Each row comes from the steps of one walk. Every step used is in the known rows, and no mark comes twice. Write the walk behind each row, first mark first.
Known rows:
nateb-kipe-doget-tadom: [ 24.4 -24.1 -20.8 -28.3  13.8 -11.9  12.5  -4.0  43.0  23.0  -8.3 -12.3
   1.6  11.0  -1.8  14.9 -15.9 -22.4 -14.8  22.5 -22.9  -1.1]
kipe-nateb-gagu-doget: [ 22.8  -6.5 -18.9 -43.8  19.7   5.2  36.3   9.9  22.1   1.7 -63.5 -11.0
  12.9  11.2  33.2  21.1   2.3 -19.7  -7.0  -4.2 -16.3 -18.8]
gagu-doget-tadom: [ 25.1 -17.0 -20.4 -24.1  21.1  -8.3  -2.1  -0.5  13.5  15.8 -24.2 -11.3
  -8.9   9.5   9.3  12.0  -5.5 -21.3 -11.6  15.5 -22.0 -13.2]
doget-tadom-pezug-kipe-nateb-bige: [ 19.2  -0.4 -22.6 -37.5  14.2   5.8   7.4  15.3   5.6   4.8 -36.8   3.0
   6.1  13.4  14.4  23.9  -4.5 -18.2  -5.7  13.6 -14.2  10.6]
doget-gagu-nateb: [  8.5 -14.4 -47.9 -32.0  14.6  -6.6  10.1  25.0   9.1  10.9 -31.5 -19.1
  23.0  -4.8  21.7   7.4 -23.4 -13.3  19.3   7.1 -23.7  -2.5]
nateb-kipe-doget-bige: [ 39.1 -29.9  -8.9 -38.8  14.2   2.2  21.9  11.5  23.5  14.8 -22.1  -4.6
  14.2  12.6  -3.5 -11.6 -23.8 -16.7 -13.4   8.7 -23.8   0.4]
bige-nateb-kipe-doget: [ 21.4 -19.2 -12.9 -44.2  11.0   9.5  25.0  11.8  42.7  12.1  -8.4  -4.1
  28.1   4.5   0.9  17.5 -21.5 -24.5  -7.6   6.5 -22.4   4.3]
bige-nateb-gagu-doget-tadom: [ 16.8  -8.6 -19.6 -26.5  17.8  -4.4   3.0   1.8  21.4  15.2 -38.7 -12.5
  -2.7  15.0  18.4   8.1  -3.8 -20.5 -17.6  14.8 -22.1 -14.1]
tadom-pezug-kipe-nateb-gagu: [ 24.2  -9.0 -23.9 -42.8  -4.5 -11.6  40.0  15.2  26.6   1.3 -51.1  -8.9
  20.1   1.6  38.7  25.2   5.7 -15.0   3.1   7.4 -23.4   0.5]
tadom-pezug-kipe-doget-vada: [ 33.6 -26.0 -18.3 -33.8  10.4 -11.9  -1.5  -0.9  16.3   3.6   2.0 -26.6
  10.3 -23.3  25.6  -2.4 -20.8  -6.6   2.1   3.3 -26.3  -2.6]
pezug-kipe: [ 35.8 -19.9 -12.2 -33.3  -0.9  -3.3   8.3   9.9   7.2  -6.7  -7.0   3.3
   4.1 -19.2  10.6  11.2   2.9 -29.6   7.0   7.4 -33.5  -2.5]
bige-nateb-kipe-doget-vada: [ 22.8 -35.1  -9.2 -40.7  10.0   6.1  13.4  -1.9  26.4   7.8  -5.9 -24.1
  23.5 -10.2  20.1  -4.1 -26.1  -5.5  -8.6   2.3 -15.2  -3.0]
kipe-nateb: [ 26.6 -28.4 -26.2 -45.8   5.5  -3.3  23.5  17.2   7.5   7.0 -21.9  -8.3
  20.3   3.9  14.9  30.0  -2.5  -7.5  11.0  -6.6  -7.7  11.0]
kipe-nateb-gagu: [ 18.0 -17.1 -19.7 -49.2  -1.3  -5.5  51.7  15.0  33.3   6.2 -54.5 -10.8
  21.2  14.0  32.5  23.2   4.7 -14.8  -2.0  -5.5 -15.7  -1.9]
pezug-kipe-nateb-gagu: [ 23.3 -14.0 -21.4 -44.9  -2.2  -6.1  44.9  10.6  32.6  -0.6 -50.8  -8.5
  17.9   3.6  33.5  19.6   7.8 -17.2  -0.8   0.3 -20.5  -3.3]
doget-tadom-pezug: [ 27.0 -11.9 -21.5 -26.3  -1.2 -26.9  -7.0  21.9  -2.5  20.7 -10.7  -6.5
   5.7   2.8  20.3  30.1 -12.2 -16.9   7.7  29.7 -32.0  10.2]
gagu-nateb-bige: [  5.9   1.5 -21.8 -44.9  21.6  19.6  18.0  27.2  10.9   2.0 -42.0   8.8
  16.4  13.7   9.9  13.2 -13.2 -21.1  -1.3  -2.6 -16.0  -1.5]
gagu-nateb: [ 16.0 -14.1 -34.3 -41.0  15.0   2.0  12.5  28.1   9.1   2.5 -22.7  -0.9
  24.4  -8.9  15.6  15.4 -14.5 -10.7  20.0  -2.4 -20.7  -4.6]
gagu-doget-tadom-pezug-kipe: [ 38.1  -5.8 -21.4 -21.2   4.4 -17.2 -14.1  10.2  -3.0   0.9 -12.6  -2.3
  -2.1 -18.8  22.1  19.5  -3.5 -24.7   6.6  31.6 -38.4  -2.1]
doget-tadom-pezug-kipe-nateb-gagu: [ 24.0  -9.6 -26.8 -37.9  -2.2 -15.6  33.5   9.9  28.9   5.6 -49.4 -11.2
  13.9   4.5  36.8  23.2   4.6 -13.9  -1.1  14.1 -23.1  -0.4]

Write each row's walk:
[ 34.8  -2.1 -20.7 -22.7   2.2 -17.8  -3.6   9.1   5.4   0.6 -24.3  -3.9
  -0.6 -14.8  28.3  18.6  -0.6 -25.0   3.4  32.0 -39.6  -5.4]  nateb-gagu-doget-tadom-pezug-kipe
[ 13.4  -8.0 -16.7 -48.4  15.2  15.9  25.8  19.8   9.7   5.2 -41.9   3.6
  13.3  22.7   9.3  23.7  -4.8 -19.2  -7.4  -5.4  -6.9   8.9]  kipe-nateb-bige
[ 21.3 -31.9   4.6 -41.7  -3.8  24.1  22.4  18.0  10.2   7.7 -26.4   6.7
  34.2   8.2   5.7   3.2 -17.0 -18.9 -12.6  23.3 -16.3   2.8]  doget-bige-nateb-kipe
[ 36.4 -25.9 -17.6 -38.6  18.8   3.8  19.2  14.5  23.4  13.3 -25.1  -4.7
  19.7   9.0  -0.8 -12.4 -27.2 -12.1  -8.0   9.6 -22.8  -1.1]  gagu-nateb-kipe-doget-bige
[  0.6   1.8 -31.3 -38.2  21.8  13.6  16.6  25.9  10.4   7.9 -49.2  -3.8
  15.7  16.7  13.8   7.8 -18.8 -22.5  -1.4   3.4 -18.3  -0.5]  doget-gagu-nateb-bige
[ 19.0 -22.3  -7.3 -38.9  14.1   8.8  12.2   0.7   8.7   0.2 -38.8 -25.3
  15.3  -6.4  40.0  -8.3 -11.5  -5.8 -11.5  -4.6 -15.4 -19.5]  bige-nateb-gagu-doget-vada
[  6.4  11.2 -38.2 -34.3  24.1   5.8   6.6  25.0  13.3   6.8 -42.4  -6.0
  14.7   8.0  17.1  10.6 -23.9 -22.9   1.7  12.8 -25.7   2.5]  tadom-pezug-kipe-doget-gagu-nateb-bige
[ 35.8 -12.5 -34.6 -32.0   9.8 -13.0  -1.7  10.3  -1.2   3.0 -23.0  -9.3
  10.4 -10.6  25.3  30.9  -1.9  -7.8  12.5  19.2 -17.1   6.2]  gagu-doget-tadom-pezug-kipe-nateb
[  5.3   6.6 -36.6 -36.1  26.0  11.0  11.9  20.7  19.6   5.3 -42.2  -5.9
  13.2   9.2  12.2   5.2 -20.9 -24.4  -1.9   5.8 -22.5  -0.6]  pezug-kipe-doget-gagu-nateb-bige
[ 15.7  -0.4 -10.8 -41.5  17.3  12.4  23.0  15.9  17.5   1.8 -55.6  -5.9
  16.3   9.6  29.7  11.4  -0.8 -24.7 -11.0  -3.3 -22.2 -18.9]  bige-nateb-gagu-doget
[ 40.9 -10.6 -16.2 -34.0  17.2  -1.1  12.4  15.0  -1.6   4.6 -55.9  -6.7
   9.2   9.0  25.4  -8.3  -9.4 -10.7  -8.8  12.4 -25.0 -10.0]  tadom-pezug-kipe-nateb-gagu-doget-bige
[ 37.8 -10.4 -16.2 -30.1  -5.3 -14.0  -2.1  19.3  -4.5  -3.1  -6.9   2.9
   8.1 -22.6  21.1  22.6  -2.2 -25.8  14.4  22.1 -38.9   4.4]  tadom-pezug-kipe
[ 11.6 -27.8 -24.0 -37.4   3.3   9.9  37.3  15.5  24.0   8.0 -40.4  -7.9
  33.5  -0.5  18.2  15.9 -22.7 -20.8   5.6  29.8 -19.1  -7.0]  doget-gagu-nateb-kipe
[ 36.9 -10.6 -21.0 -22.6  -2.8 -20.3 -11.2  11.9  -1.1   2.5  -5.3  -0.8
   0.0 -19.2  19.1  20.1  -3.1 -24.0   9.0  31.1 -39.0   3.7]  doget-tadom-pezug-kipe
[ 34.5 -23.9 -28.3 -40.4   3.9  -4.1  14.9  10.6   6.0  -1.7 -17.2  -5.5
  15.2 -11.1  16.4  24.9   1.7 -11.2  12.9   1.5 -13.8   8.1]  pezug-kipe-nateb
[ 14.8 -12.0  -7.2 -43.2  -1.6   5.9  27.4  23.1  20.0   8.0 -48.0  -3.7
  23.5  17.1  24.2  -5.4  -4.2 -16.7 -13.8  -2.3 -25.1  -0.9]  doget-bige-nateb-gagu
[ 14.7  -2.8 -56.5 -28.0  19.5 -15.6  -0.4  23.5  16.5  11.0 -23.1 -22.6
  22.0 -13.0  23.6  10.3 -29.6 -13.2  22.1  14.8 -32.3   0.7]  tadom-pezug-kipe-doget-gagu-nateb
[ 36.9  -5.9 -26.6 -34.4  12.1 -17.5   4.0  13.3  27.8   6.1   2.5  -7.3
   8.9 -14.5   9.8  20.0 -14.0 -25.6   7.8   8.0 -38.0   5.4]  tadom-pezug-kipe-doget
[ 31.1 -16.5 -28.8 -22.9  16.1 -20.0  -5.1  -4.9  34.8  17.4   1.2 -13.2
  -9.5  -0.3  -0.8   8.7 -10.4 -22.8  -8.7  15.8 -29.9  -0.4]  pezug-kipe-doget-tadom
[ 28.0 -33.5 -15.0 -39.5  13.5  -6.3  10.2  -1.5  22.8   8.5  -1.8 -28.2
  11.8 -11.3  19.1  -4.5 -21.3  -6.0  -2.6 -10.6 -18.9  -4.3]  kipe-doget-vada
[ 13.8  -7.7 -54.5 -29.8  21.1 -10.4   4.9  18.8  22.1   9.4 -23.7 -22.3
  20.8 -11.6  18.2   4.6 -26.7 -14.6  18.6   7.9 -28.7  -2.6]  pezug-kipe-doget-gagu-nateb
